Each row comes from the steps of one walk. Every step used is in the known rows, and no mark comes twice. Write the walk behind each row, first mark first.
Known rows:
nameg tava subokaz: [-74   6  -2  19  -4 -48  24 -11  35   6 -35  -1  29  23  -7 -29  11 -34
   6  72 -22  -3   9 -33 -17   3 -30  -9 -10 -13 -10  24   7  -5  22  40
  -1 -20   0  -9 -25 -17 -13 -20  16 -10 -22  27  10  21 -17   0 -39  53
   8  12]
razuv fefam balus nameg: [ 49  18   8  21   9  27 -23  52 -16 -45  67   2 -29   5  28  60 -13   4
 -12 -65   7   0  -1   5  -6  11  20  17  26  16   1 -10 -20 -14  28  -5
   1  24  -9   9  25  17   6  48  -4  -3 -28 -14 -19 -28  14  21   9 -24
 -22   7]
nameg tava subokaz razuv fefam: [-75  25 -18  -5  -7 -79  34 -12  19   8 -53   5  74  -4 -11 -13  22  18
  16  31  43  11  -6 -41 -11 -11 -27   2   3 -26 -15   8  12  -4  -3  54
 -23  27   6  -7   3 -20  -2  -7  22 -23   7 -28 -13  65 -61 -59 -55  22
  51 -14]
tava subokaz razuv fefam: [-49  12 -13 -22  -2 -85  44   3  17  15 -35   2  59 -14 -12   7   1  26
   4  14  62  29 -31 -74  -9 -20 -30 -26  17 -25  -8 -10   1   4 -19  52
 -20  32   1 -24  31  -9   1  -2  25 -17   9 -18 -29  55 -30 -40 -37  19
  36 -29]
balus fefam moleri: [ 34  -9   9  -5   2  42 -12 -17  16  14  34 -11 -42  21  28  42 -24   2
 -50  12 -17 -24  20   8  36  -1  13 -25   8  39  22  13  16  13  32 -11
  43 -24   3   4   5   6   7   1 -34   1  16   3  14 -32  36  70  31  -2
 -31  40]
subokaz razuv fefam balus: [  5  20 -22 -22  19 -13  15  22  23 -10  11  17  28  -9  -1  42  12  39
  -9 -48  49  23 -33 -23   1   5   7   6  18  -6  10 -19 -19  16  -2  12
  -8  24   4  12  38   7  -6  17 -10  -1   5 -49 -25   9  -9 -37  -4 -19
  -2 -10]
gisov nameg balus: [ 19  -2  15  25 -55  52 -41 -41 -12 -21  -5   2  -5  13  38  -5   3  -3
   5 -14 -42  -5  11   1 -47   5  -1   9  -8  15  27  -9   5  44  18  -6
  17 -32 -41 -33 -25   5 -19  -1 -29  31   8  -2  45 -19  13  18 -50  26
 -38   8]
tava subokaz razuv: [-60  -1 -22 -17   0 -68  44   0  34  48 -39   4  53 -17 -29 -22   7  11
 -10  62  21  14 -29 -66   0   6 -27 -29  10 -20  -7  -1  -7  10 -20  38
 -22   5  16 -25  -3  -6   4 -18  13 -19  12   5 -25  22 -30 -30 -43  43
  41 -16]
tava subokaz razuv fefam moleri: [  7   6  -3 -35  -4 -40  31 -13  -1  14 -26  -2  21   9  -1  39   9  48
  -3  15  72  24  -6 -62  20 -19 -33   3  14   0   0   4  19  18  11  42
 -10  25  -4 -24  26 -17  19   6  -2 -28  -9 -29 -37  -3 -17 -10 -19  -3
  31 -20]
gisov fefam balus nameg: [ 35 -32  17   9 -11  63 -48  41  -4 -51  50  18 -32   2  21  10 -20  -2
 -31 -27 -41 -28  37  36  -8  25  46  26  10  16   9  31 -14  -3  15 -34
  29   9  -6  27 -23  27 -17  47 -36  14   8  15 -12 -27   3   3  31  -5
 -30  42]
fefam balus: [  5   4  -6   6  28  30   9  23  39 -14  31   5 -11  20   8  21  -9  -5
 -16 -17 -26  10 -26 -14  -9  12  11  -3   0   9  14  -7 -27   8  20  -5
   8 -15   2   5   1  11 -13   2 -18  17 -18  -4   6 -27  25  14   6  17
 -44  22]
nameg moleri fefam razuv: [ 28 -45  15  17  -9  27  16 -20 -38  14 -14 -30 -20   6  18 -32 -27 -12
  18  -5 -26   2   6  73  39 -61   3 -18 -42  60  20   3  18   8 -18 -21
  17 -16 -58   8 -10  -4  27 -50 -16  17 -14   5  32 -22  22  33  50 -14
 -35  -3]
vuri razuv fefam: [ -4  13 -21 -22  18 -27  56 -19  22 -12 -54   2  55  20  16  39 -45  23
  25   0  11  29 -62 -37 -16 -39 -11 -67  25  -4  10 -11 -45   3 -12  27
  13  -7   1  17  18  12  -9 -19  28  -1 -10 -42   5  49  18   3  -8  -6
 -39 -14]
gisov nameg tava subokaz razuv: [-78  18 -12  -8 -18 -38  -5 -47   3  23 -64  19  37   2 -14 -55  48   6
   0  64  -3   4  10  -8  -6  35 -32  -5 -19  -5   5  28   8  25   7  33
   1  -8  20 -30 -49 -15   5   2   5 -12  11   2   1  20 -75 -48 -72  38
  60 -19]
moleri fefam balus nameg tava subokaz: [-12   5  38  67   9   3 -25  36 -15 -32  34  -2 -32  13 -34 -33  18 -49
  17  -6 -39 -23  53  48  -8  26  23  48 -26   5  -2  62  10 -68  20 -12
  -5  12 -24  31 -41  18   8  10  -2  -9 -29  38   2 -40 -19 -15  17   8
  12  12]
razuv fefam: [  4   4 -10 -13  -9 -17  23  10   5 -28   2   3  26  12  16  40 -26  12
  -4 -30   6  23 -22 -35 -19 -26 -17 -29  18  14  -5 -27 -25  24   6  26
  20   5 -16 -11  49  -1   4  -1  15  15 -19 -28   1  32  13  27  -4   1
 -39  -3]
razuv subokaz: [-24  -8 -11 -40  11 -15  34  -1  33   2 -15 -11   5   2 -34  18  -7 -12
 -29  16   7  19 -23 -74 -31   1 -39 -28  24 -29 -29 -31 -26  30 -12   6
   7 -26  17 -22  36  -8 -18 -12  28  14 -15  11  -6  29  14  18  -4  25
 -26   2]
tava subokaz: [-36 -19   2   7  -8 -51  37   5  27  12 -22  -8  13  10 -10 -10 -13 -12
  -4  55 -15  15 -19 -67 -25 -14 -23 -19   4  -6 -12   8 -17   2   9  32
  -5  -5  11 -24  -1  -2  -6 -20   9  -7 -19  28  -2   9   8  12 -30  47
   0   8]
vuri tava subokaz razuv fefam balus: [-35  30 -19  -4  21 -64  35  18  19  -3 -49  23  60   3 -12   1  16  48
  33   4  48  33 -48 -68 -27 -12   8  -5  11 -14 -13 -16 -34   2  10  43
 -54  26  31  -2  14  -1  -4 -21  35 -28   4 -23 -38  45  -5 -48 -40  -4
 -13 -34]
moleri fefam balus nameg: [ 53 -10  31  43  21  38 -35  51 -22 -23  75 -11 -44  -2 -14  11 -27 -25
 -20 -60 -34 -16  24  53  -5  17  39  17   0  29   9  26 -22 -40   7 -37
  18  -2 -24  29  -2  32  18  13 -15  15 -23  16 -14 -55  13  23  42 -14
 -21  11]
vuri tava subokaz razuv: [-81  16 -23  -4  18 -87  65  -4  32  63 -80   6  79 -15 -26 -38  -6  29
  22  85  18  28 -50 -80 -22  -2 -15 -48   0 -14 -15  -2 -46  21  -9  40
 -42 -14  41 -19 -12 -13  14 -54  49 -25  15   1 -33  49 -19 -19 -56  46
   5 -33]
balus fefam razuv subokaz tava: [ -8   2 -53 -53  21 -21   9 -18  31  35   1   5   9 -48 -23 -14   4   5
  -8  35   3   1 -38 -42  24  19 -10 -43  17 -53 -34 -52 -19  21 -25 -12
   4  -6  89 -18  25 -34  -3  11  17  10  19  27   4  39   1  19  24 -24
  26  -2]
subokaz razuv fefam: [-18  19 -27 -37   5 -36  30   3   6  12  -8   4  65 -18   2  35 -17  27
 -17 -18  43  27 -33 -43   0 -18 -15 -37  27  -6   2 -31 -16  29 -12  29
   2  18  -6  -8  48  -6  14  -4  11   1  19 -51 -19  40 -24 -19 -21  -7
  13 -16]
fefam razuv subokaz: [ 15 -15 -40 -59  14   2  29 -20  28  15 -20   1 -12   9 -35   5  -8   2
   0  27   0   7 -33 -51  25  -4 -18 -25   7 -39 -37 -31 -10  30 -16   2
   7 -28  47 -26  16 -27 -23 -18  27  24 -20   9  17  16   2  15  31   0
 -14  -5]
balus nameg moleri fefam razuv subokaz tava: [ 25 -27   6 -12  -7  23   5 -13 -64  43   2 -27 -25 -54   0 -35   2 -40
   4  -1   4   9  14  47  20  -3 -29  -7  -7  10 -21 -15  -1   0 -20 -31
  -8   0  -4 -21  19 -26  38   5  20  -5 -27  20 -12 -10   0  28  33 -34
  26 -41]
gisov fefam balus nameg tava subokaz: [-28 -21  33  32 -16  16 -48  31   3 -51  12  20 -26  21   8 -27  19 -14
  -2  15 -32 -38  54  44 -18  35  23  52  -9   4  -3  62  27 -37  22 -14
  -1  19   1  27 -62  19 -34  38 -23 -11   5  32  -4 -14 -23 -37   3   9
  14  48]
moleri fefam balus nameg tava subokaz razuv: [-38  19  12  42  23 -28 -18  37 -16   4  20   0   0  -5 -40 -41  30 -25
   6   0  -1 -28  40  48   2  42  17  45 -20 -13  -4  60  20 -66  -7  -5
 -21  19  -3  41 -47  16  19   5   4 -25   5  10 -22 -31 -60 -55   3   6
  63  -1]
moleri fefam balus nameg tava: [  8  13  28  65  21  36 -35  37 -25 -35  53  -3 -33  14  -5 -10  -2 -46
  -8 -44 -50 -36  46  85  -5  26  32  35 -25  23  11  42  -9 -48  19 -34
  26  -4 -32  44 -26  19  11   2 -13  -2 -31   7  14 -42 -13  11  31  -7
  -1  24]

Write each row's walk:
[ -5  14  27  24 -24   0  -2  47 -37   4  15  -6  -2 -13  44  25  15   5
  -2 -22  53   4   9   5 -11  -1  -9  41  15  10  21   5  37 -29  10  19
 -52  56 -28 -15  -5  18  24  39  -3 -35   2 -13 -56 -14   2 -29 -40   0
  56 -14] | tava subokaz razuv fefam balus nameg moleri
[ 21 -26  52  47  -3  44  -6  15 -16 -19  26 -17 -32   6  25  -8 -10 -41
   0 -47 -13   3  24  66 -11 -37   4  24 -28  59  34   2   6 -15  13 -33
   9   1 -70  30  -3  27  15 -30 -37  17 -15   3  12 -35  50  17  30   6
 -50  20] | nameg moleri fefam balus
[ 27 -43   3 -35 -27  30 -18 -72 -50  17 -49  -2 -19 -31  -8 -55  43 -17
  19  -8   2  19   8  49   5 -17 -47 -14 -33  24  -3 -33  -5  45 -11 -34
  22 -14   0 -39   8 -23  32  -6 -11  27 -20  20  20 -11 -14  13  18 -40
  -5 -55] | gisov nameg moleri fefam razuv subokaz tava
[ 32  -3 -16 -26  -9  15 -26 -36  25  -2  14 -10 -27   9 -23   3  -1  10
   7   3 -15 -33   3 -15   8  -6  31  19   6 -57  -9 -32  45   4 -32 -22
 -12 -18  15   5  -3  -7 -44 -16   1  26  55   8  48  31  36   3  23  -5
 -10  36] | nameg balus fefam razuv subokaz
[ 13 -10 -32 -53  15   0  -2 -20  25   3  14  -1 -25   7 -32   6  -7  15
 -16  28  -8 -16 -11 -27  35   6   3 -26   9 -39 -26 -26  10   7 -21 -22
  13 -14  63   2   5 -10 -20 -11  12  22  34  14  25  32  17  20  52 -18
   3  21] | balus fefam razuv subokaz
[ 18 -11 -27 -17  10   3  -5 -12  17  10  24  -7 -19   8   1  -5 -33  14
 -13  19 -52 -25 -12  13  56   1  36 -37  -4   4   5 -15   7   9  -9 -27
  27 -20  46  12  -4  -6   1 -13 -11  15  30  15  39   7  18  42  36  -5
  -7  29] | balus fefam razuv
[ -5 -34 -11 -27   5   8  31 -36 -27  41 -39 -21   0 -44 -11 -39   8 -31
  18   4  19  24  -8  23  13 -38 -39 -20 -23  10 -17 -32  -7  15 -24 -15
  -1  -9  -8 -22  34 -36  29 -29   9   9 -21  15   5  10   4  11  28 -24
  -7 -36] | nameg moleri fefam razuv subokaz tava
[ 31 -27 -14  -9  19   4  19 -16  -9   8  -3  -6 -16   9 -29 -23 -30  -3
  10 -10 -37   0 -10  27  49 -25  20 -33 -30  24  -2  -1 -18   8 -17 -24
  31 -17 -10  21  11  -9  13 -41 -11  24 -14   6  37 -14  -8  20  61 -15
 -31  -9] | moleri fefam razuv
[  5   7  17  25 -23  24 -31 -10  20 -16  29 -23   3  -3  28   4 -26 -12
 -16  -5 -37 -29   7  -2 -29  -6  29   3   2  -2  32 -12  19  -4 -12 -14
   9 -12 -31   7 -15  22 -26 -14 -22  14  64   6  32  15  46  23 -23  25
 -18  48] | nameg balus fefam
[ 48 -28  28  22 -14  53   0   2 -66  26  19 -37 -43   5  25 -18 -31 -19
  14 -23 -37 -20  27 102  52 -24  13  -1 -30  63  22  17  20 -12  -3 -34
  20  -9 -42  12 -19  -4  46 -18 -15   4 -16  19  14 -40  20  50  47 -25
  -3 -12] | balus nameg moleri fefam razuv
[ 24 -26 -18 -44  24 -17  15 -11   1   4 -10 -13 -27   2 -65 -22 -17   1
  14  -3  -4   8  -4 -12  31 -24  -5 -13 -11 -25 -33 -19  -9   4 -35 -24
  22 -33  11   6  28 -12  -6 -45  12  34 -23   9  28  11  -6   0  66 -29
 -31 -15] | moleri fefam razuv subokaz
[ 24 -47  10 -20  -3  19  26 -28 -29  17 -28 -28 -32   7 -17 -23  -3 -14
  16 -12   8   2  12  28  26 -52 -28   2 -22  10  -7 -15  25  11 -33 -27
   5 -22 -32  -6  17 -14  11 -54   2  22 -16  11  30   0  32  10  61 -14
 -35  -7] | nameg moleri fefam razuv subokaz
[ 30   7 -25 -30 -35  29 -61 -66  -8  11  -9  19 -18 -35  -5 -30  47   3
   2   7 -24 -23   0   5 -11  33   7  -1   2 -54  -7 -46  11  39 -15 -25
   3 -18  48 -32  -5 -17 -29  19  -8  21  47  18  38  14   3   7 -17 -22
  15  -9] | gisov nameg balus fefam razuv subokaz tava
[ -9  45 -11  10  15  11 -24  36 -17 -13  38  11  22   2  11  36  18   4
  -7 -38  28 -15   8  32   2  45  26  29  10  -3   4  11  -1 -26  18   8
  -7  34  -1  24  -8   6  11  42  11 -18   3 -38 -30  -3 -48 -37 -20 -27
  49  -5] | subokaz razuv fefam balus nameg tava
[-51  29 -12  -1   8 -55  16  11  27 -21 -15  27  47  10 -12   4  42  13
  19   8  51   8 -11 -23  -9  14  -2  28  -3 -25  -7   7  23 -20  10  38
 -32  37   5  13  -4  -6 -18  14  10 -26   4 -31 -18  32 -45 -72 -35  13
  44  -1] | nameg tava subokaz razuv fefam balus
[  2  27   1   6   5 -34  -5  56  -6  -5  27  16   5 -13  -5  39  12  29
  -5 -21  46  -2 -10 -38  -3  20  13  28  29 -18  -8  12   7 -28   2  22
 -35  55  18  -6   5  11   9  49  10 -33  -1 -12 -54  -6 -22 -35 -26  -6
  51 -21] | tava subokaz razuv fefam balus nameg
[-48  17 -50 -45  47 -43  73 -34  58  47 -77  11  70 -36 -21  -4 -13   0
  18  49  24  43 -83 -82 -42   0 -55 -71  30 -56 -30 -32 -74  23 -33  27
  -7 -27  53  -8  24 -14 -16 -14  45  -5 -19 -11 -24  48  -3   3 -22  14
  -1 -37] | vuri razuv subokaz tava
[-54  31  -8  23  15 -18  -5  37  12  19  11  10   9   3 -14 -23  32  -9
  -4  42  -2 -27  18   4  10  63  12  34  -8 -24  -8  44  15 -37   9  23
 -32  20  27  10 -59  -6   1  29  12 -35   3   5 -32 -23 -54 -45 -37  21
  69   0] | fefam balus nameg tava subokaz razuv
[-19  46  -5  17  18 -51  13  47  -8   0 -19  23  36 -11   1  17   6  35
  22  14  37  13 -23 -43 -22  22  19  11  20 -17 -16   8 -29 -15   9  29
 -58  26  32   3  -4  10  18  13  45 -36  -6 -11 -58  24  -9 -37 -40 -10
  10 -37] | vuri tava subokaz razuv fefam balus nameg
[ 10  10 -42 -22  -3   3 -25 -44  22  28  -2  -6   1 -36  -9  -7  14   0
   7  17  -8 -13 -18 -23  -4  10  11   3  10 -62 -15 -50  12  15 -34 -14
 -22  -6  42  -9  13 -28 -35   1   3  15  52  16  19  35  14   4  -4  -8
  13  19] | nameg balus fefam razuv subokaz tava
[ 29 -47  48  25 -38  86 -45  28 -30 -44  35  -5 -48  -5  71   7  -6 -13
 -24 -32 -25 -22  50  83 -13  -7  21  39  -5  64  31  29  13  -1  17 -35
   5  22 -48  19 -39  35  -4  33 -48  15  13  10  -5 -40  33   9  19   2
 -28  43] | gisov fefam balus nameg moleri
[-33  41  -9  -5 -20 -28 -29 -19  -7 -30 -26  39  25  16  -7 -16  70  31
  18  -9  36   8   9   2 -23  38 -11  41  -9  -3   9  16  20  10  23  21
 -12  32  12  -6 -24   3  -9  28  -7 -11   4 -25  -2  10 -56 -78 -48  -2
  43 -21] | gisov nameg tava subokaz razuv fefam balus
[ 23 -13  18  25  27  16  -9  24   6 -29  37  -5 -17  10 -22  -5 -10 -15
  -4 -52 -30   9   2  26  -5 -13  19  12 -21  24  12   8 -29 -13  -2 -25
  29 -12 -37  24  16  25   2 -18 -21  25 -15   4  13 -33  22   7  38   1
 -51  13] | moleri fefam balus
[ 52 -32  27  -5  -7  34  -2   1 -63  19  12 -39 -58 -14  -8 -21 -16 -22
   3 -14  -7  -9  38  52  33 -30 -12  10  -8  14 -12   0  26 -13 -26 -35
   7  -9 -25  -6  -2  -2  27 -12  12  10 -27  13   6 -17  19  33  62 -27
  -6 -17] | balus nameg moleri fefam razuv subokaz
[ 47  -7  26  28 -22  63 -43 -25  10   0  40 -17 -37  22  45  35 -15   3
 -25  -9 -21 -32  32  15   1  -8  25  17  -1  21  35   7  41  13  21 -14
  22 -25 -38   8  -8  12 -17   0 -52  12  37   0  33 -36  56  58   2   2
 -33  61] | nameg balus fefam moleri
[ 31 -11  37  45 -12  73 -13  38 -28   4  49 -16 -51   2  55  20 -13 -37
 -17 -13 -16 -14  18  48  -5   8  10  18   9  54  30  11   4   2  38 -13
  -7   5 -28  -3 -33  12  15  26 -24  -7 -17  12 -15 -64  48  51  -7  12
 -14  19] | fefam balus nameg moleri
[-12  33  18  49 -12 -16 -22  48  -6 -51  31  13 -13  27   8  19  20 -17
  21 -12   7 -13  32   3 -21  25   7  41   4  -6 -13  33  22 -48  38  30
 -18  37  -7  12 -13   7  -9  43   7 -21 -36   5 -20   0  -6 -19 -27   5
  23   5] | razuv fefam balus nameg tava subokaz
[ 66  -1  37  17 -55  91 -85 -55 -23 -20  28   2 -57  32  57  16  18  13
 -27 -16 -44 -38  54  49  -5  15  30  25 -14  39  55  22  40  37  37 -34
  36 -28 -25 -11 -29  18 -15  16 -63  16  39   0  48 -53  39  52 -13  -7
 -34  30] | gisov nameg balus fefam moleri
[ 51   7 -12 -25  14  12  40 -37   4  -1 -48  -3  14  35  33  60 -31  44
  28  -4  29  30 -40 -23  14 -38  -7 -46  22  23  20   7 -28  20  12  22
  19 -14  -9  22  23  10   8 -13  -6  -8 -41 -56   2  -5  29  31  19 -24
 -43  -9] | vuri razuv fefam moleri
